What can hang from each mark
J_498: J_589 J_684 J_856
J_478: J_654
J_589: J_494 J_498
J_494: J_589 J_684 J_856
J_856: J_478 J_494 J_498
J_684: J_494

Each row was made from one small tree. The marks that hang from a mark follow it in brackets, in the order of their numbers. Every link used is in the known rows. Write each row's tree.
Known rows
J_684[J_494[J_589 J_856[J_478[J_654] J_498]]]: [ 2.084 -2.861  0.259  2.464 -1.585  1.513  0.485  2.153  1.784 -1.005
 -3.998  1.808 -2.044 -1.651 -3.565  2.168 -3.897]
J_498[J_589 J_684 J_856]: [ 1.424 -2.118 -1.084 -2.668  3.555 -2.990 -0.169  3.153  1.988 -4.250
 -0.159  0.791  0.682 -4.805  1.646 -3.776 -2.202]
J_498[J_589 J_684]: [-1.735  0.139 -0.076 -2.898  1.452 -4.344 -0.194  2.517  1.973 -3.486
 -0.526 -1.135  1.041 -2.338  1.126 -2.423 -2.290]
J_856[J_494]: [-1.029  1.844  2.602  1.741 -0.196 -1.169 -0.409 -0.112 -1.570  0.958
  1.173 -2.723  1.663  3.700 -2.799 -1.242 -2.990]
J_498[J_589 J_684 J_856[J_494]]: [ 3.297 -1.673 -0.495 -2.071  4.133 -1.578  1.178  1.346  3.024 -2.326
  0.866  2.366  0.918 -3.329  0.173 -1.331 -2.465]
J_494[J_589[J_498[J_856]] J_684]: [ 2.191 -1.512 -2.834  1.717  3.347 -4.168 -2.943  0.898 -1.801 -5.721
 -2.133  0.649 -0.440 -3.735  0.820 -3.997 -2.848]
J_856[J_478 J_494]: [-3.481  3.560  2.757  1.004 -2.055  1.100 -1.267 -0.135  0.210  3.037
 -0.141 -2.805  0.843  2.965 -4.421  0.329 -2.483]
J_856[J_478[J_654] J_498[J_589]]: [-1.997 -2.194  5.145  1.948 -2.381 -2.300  1.330  3.360  4.624 -2.002
 -3.182 -0.297  1.958 -0.892 -2.184 -0.874 -5.051]
J_498[J_684[J_494]]: [-1.667 -0.045  0.370  0.707  1.498 -0.086 -0.194  0.932 -3.387  0.288
  0.273 -3.769 -2.473  0.167  1.990  1.167 -0.808]
J_684[J_494[J_589[J_498] J_856[J_478]]]: [ 2.351 -0.414 -3.197  0.006 -1.495 -0.569 -0.065  1.298 -0.841  0.752
 -2.770 -0.852 -2.793 -0.153 -3.162  1.766 -2.024]
J_589[J_494[J_684] J_498[J_856[J_478]]]: [-1.138 -3.247  1.727  3.220  2.214 -2.292 -0.582 -1.614 -2.373  0.170
  0.299 -1.212 -4.759 -2.574  0.566  0.736 -1.534]
J_856[J_478[J_654] J_494[J_589] J_498[J_684]]: [-1.017 -0.309  2.151  2.443 -0.145  1.195 -0.122  0.244  5.879 -2.106
 -5.543  2.503  0.639 -1.950 -4.130  5.056 -5.379]
J_498[J_684]: [-3.519  1.130  0.652 -0.419  1.458 -2.166 -1.616  0.980 -1.599 -1.595
 -1.025 -3.279  0.027 -0.749  0.736 -1.230 -1.475]
J_498[J_589[J_494] J_684 J_856]: [ 2.130 -4.851  0.568 -1.631  3.544 -3.861  1.399  1.269  2.370 -3.635
  2.075  1.071 -2.118 -4.328  1.176 -0.743 -3.438]
J_589[J_494 J_498[J_684 J_856[J_478]]]: [-0.371 -4.202  1.536  1.740  2.110 -1.371  1.277 -0.667 -0.240  0.808
 -1.138 -1.741 -4.173 -2.797 -0.310  4.075 -2.505]
J_589[J_494 J_498[J_856]]: [ 2.779 -5.721  2.826  3.908  1.552 -4.045  1.795 -0.109 -2.914 -0.678
  1.426 -2.981 -2.118  0.712 -0.483  0.085 -4.284]
J_498[J_684 J_856[J_478]]: [-2.955  0.714 -0.299 -0.939  1.684  1.263 -2.483  1.720 -0.003 -0.424
 -2.125 -1.210 -1.003 -3.870 -0.414 -1.126 -1.022]
J_684[J_494[J_856[J_478 J_498]]]: [-0.010 -1.548  0.482  0.830 -1.077  2.749  2.209  1.537 -1.260  5.387
  1.290 -0.346 -0.933  1.784 -2.779  2.915 -0.082]
J_494[J_589 J_856[J_478[J_654] J_498[J_684]]]: [-0.774 -2.000 -0.989 -0.314  0.630 -0.271 -0.665  1.734  4.672 -3.273
 -6.637  3.476 -0.774 -5.770 -2.907  2.063 -3.409]

Which tree is each row?
[ 0.802  0.041 -0.333 -2.795  2.459  0.676  0.306  1.334  4.673 -0.305
 -0.628  2.412  0.181 -3.879 -1.599  0.199 -1.967] => J_498[J_589 J_684 J_856[J_478 J_494]]
[ 0.534  1.802 -3.303 -1.680 -1.749  1.252 -2.141  1.750 -0.144  0.189
 -1.502 -0.137 -2.465 -0.861 -3.740 -0.463 -1.708] => J_684[J_494[J_589 J_856[J_478]]]
[-1.647 -3.396  1.511 -0.538  1.364 -4.589 -0.381 -0.662  2.334 -3.749
 -1.945  2.082 -6.251 -6.619  0.470 -2.744 -1.963] => J_498[J_589[J_494[J_684 J_856[J_478[J_654]]]]]
[ 0.100 -1.866 -0.248  3.697  1.672 -2.636 -3.850  0.819  0.161 -6.732
 -7.170  0.616 -3.064 -6.481  0.323 -3.242 -4.067] => J_494[J_589[J_498[J_856[J_478[J_654]]]] J_684]
[-0.581  1.730 -4.752 -2.163  2.448 -3.624 -4.163  0.357 -1.164 -4.864
 -1.103  1.982 -1.175 -3.991 -0.624 -5.354 -0.752] => J_494[J_589 J_684 J_856]
[-3.041 -0.225  1.353 -2.165 -0.156 -0.998  1.683  2.743  5.393  0.442
 -0.738  0.843  2.448 -1.449 -1.468  2.314 -2.055] => J_856[J_478 J_498[J_589 J_684]]
[-2.201 -2.431 -0.072  0.799  1.602 -3.560  0.330 -2.551 -2.403  1.741
 -0.147 -0.700 -5.658 -2.231 -0.257  1.417  0.215] => J_589[J_494[J_684 J_856[J_478]] J_498]
[ 3.900 -2.741  1.770  3.468  2.122 -1.707  1.614  0.051 -2.382  0.660
  0.210 -1.649  1.014  1.771 -1.565 -0.381 -3.298] => J_589[J_498[J_856[J_494]]]
[-0.635 -3.911  0.982 -1.713  1.245 -1.784  2.397  2.394  5.542 -1.897
 -4.510  3.154 -0.619 -6.002 -0.630  0.978 -2.049] => J_494[J_856[J_478[J_654] J_498[J_589 J_684]]]
[-3.651  0.199 -0.605 -0.458  1.352  0.197 -0.701  0.070 -0.570  2.294
  0.201  1.871 -0.243 -2.018 -1.391 -0.380  1.393] => J_494[J_684 J_856[J_478 J_498]]
[ 0.109 -3.635  2.368 -0.243 -1.016 -2.245  2.095  3.062  4.455 -1.424
 -3.365  2.158  0.709 -3.096 -2.580 -1.477 -3.268] => J_494[J_856[J_478[J_654] J_498[J_589]]]
[-0.678 -1.570  1.689  1.906 -1.061  0.853 -0.524  1.185 -2.466  0.564
 -3.665 -2.484 -5.022 -1.960 -0.762 -1.200 -1.613] => J_684[J_494[J_856[J_478[J_654]]]]
[ 3.369 -4.549 -0.488  2.563  3.786 -0.640  1.741  0.977 -4.184 -0.028
 -0.732 -2.600 -3.100 -1.702  3.208  1.967 -1.132] => J_589[J_498[J_684[J_494] J_856]]
[-0.836 -5.586  4.048  5.816  2.315 -3.024 -0.580 -1.740 -2.063 -2.749
 -3.372 -1.359 -6.517 -4.928  1.721 -0.134 -3.320] => J_589[J_494[J_684] J_498[J_856[J_478[J_654]]]]
[-1.115 -5.586  2.256  1.961  1.542 -3.440  1.870 -1.568  0.063 -0.732
 -5.421 -1.315 -6.917 -4.777 -0.064  4.036 -2.555] => J_589[J_494[J_856[J_478[J_654]]] J_498[J_684]]
[-3.034 -2.007  2.992  0.401  0.067 -2.754  1.595 -0.107  3.769  0.512
  3.131  1.746 -0.827 -0.856 -1.239  2.045 -2.246] => J_856[J_478 J_498[J_589[J_494[J_684]]]]
[-2.133 -1.126 -0.918 -3.262  1.411 -3.866 -0.305 -0.645  1.859 -0.716
  1.855  2.126 -4.433 -4.358 -0.567 -1.811 -0.234] => J_498[J_589[J_494[J_684 J_856[J_478]]]]
[-1.464 -2.640  4.316  0.467 -2.496 -2.368  3.196  1.495  4.780  1.746
  2.681  0.163  1.007  2.034 -3.854  3.067 -4.378] => J_856[J_478 J_498[J_589[J_494]]]
[-2.627 -4.294  5.380  2.960  0.051 -3.586  1.604 -0.088  4.109 -2.586
 -0.698  1.602 -2.638 -2.954 -0.035  1.268 -4.046] => J_856[J_478[J_654] J_498[J_589[J_494[J_684]]]]
[ 1.086  1.183 -1.244  2.172  1.782 -4.122 -1.422 -1.513 -0.555 -3.023
 -1.462  0.320  0.052  0.370 -1.334 -0.148 -3.153] => J_856[J_494[J_589[J_498] J_684]]
[ 0.634 -2.419 -1.495 -2.206  3.085 -4.282  1.619  1.447  1.439 -1.613
  2.115  3.850  1.387 -2.885  0.643 -3.184  0.193] => J_494[J_684 J_856[J_498[J_589]]]
[-0.893 -1.404  1.055 -0.953 -0.182  1.052  3.252  2.543  3.520  2.121
  0.706  0.345 -0.147 -0.410 -0.219  4.793 -1.312] => J_856[J_478 J_498[J_589 J_684[J_494]]]
[ 1.738 -4.849  1.166  1.587  0.994 -5.258  2.556 -0.986 -2.968  0.899
  0.951 -2.385 -2.955  1.047 -1.404  0.882 -2.465] => J_589[J_494[J_856] J_498]
[ 1.107 -0.512 -4.477 -0.395  2.721 -5.491 -2.113 -0.008 -1.872 -4.251
 -2.438  1.191 -1.369 -3.321 -0.098 -3.168 -1.064] => J_494[J_589[J_498] J_684 J_856]
[ 2.412 -3.317  0.417  1.517  0.695  0.481  2.959  1.408 -2.937  3.280
  2.549 -0.361 -0.182  2.391 -1.115  1.459 -0.645] => J_684[J_494[J_856[J_498]]]
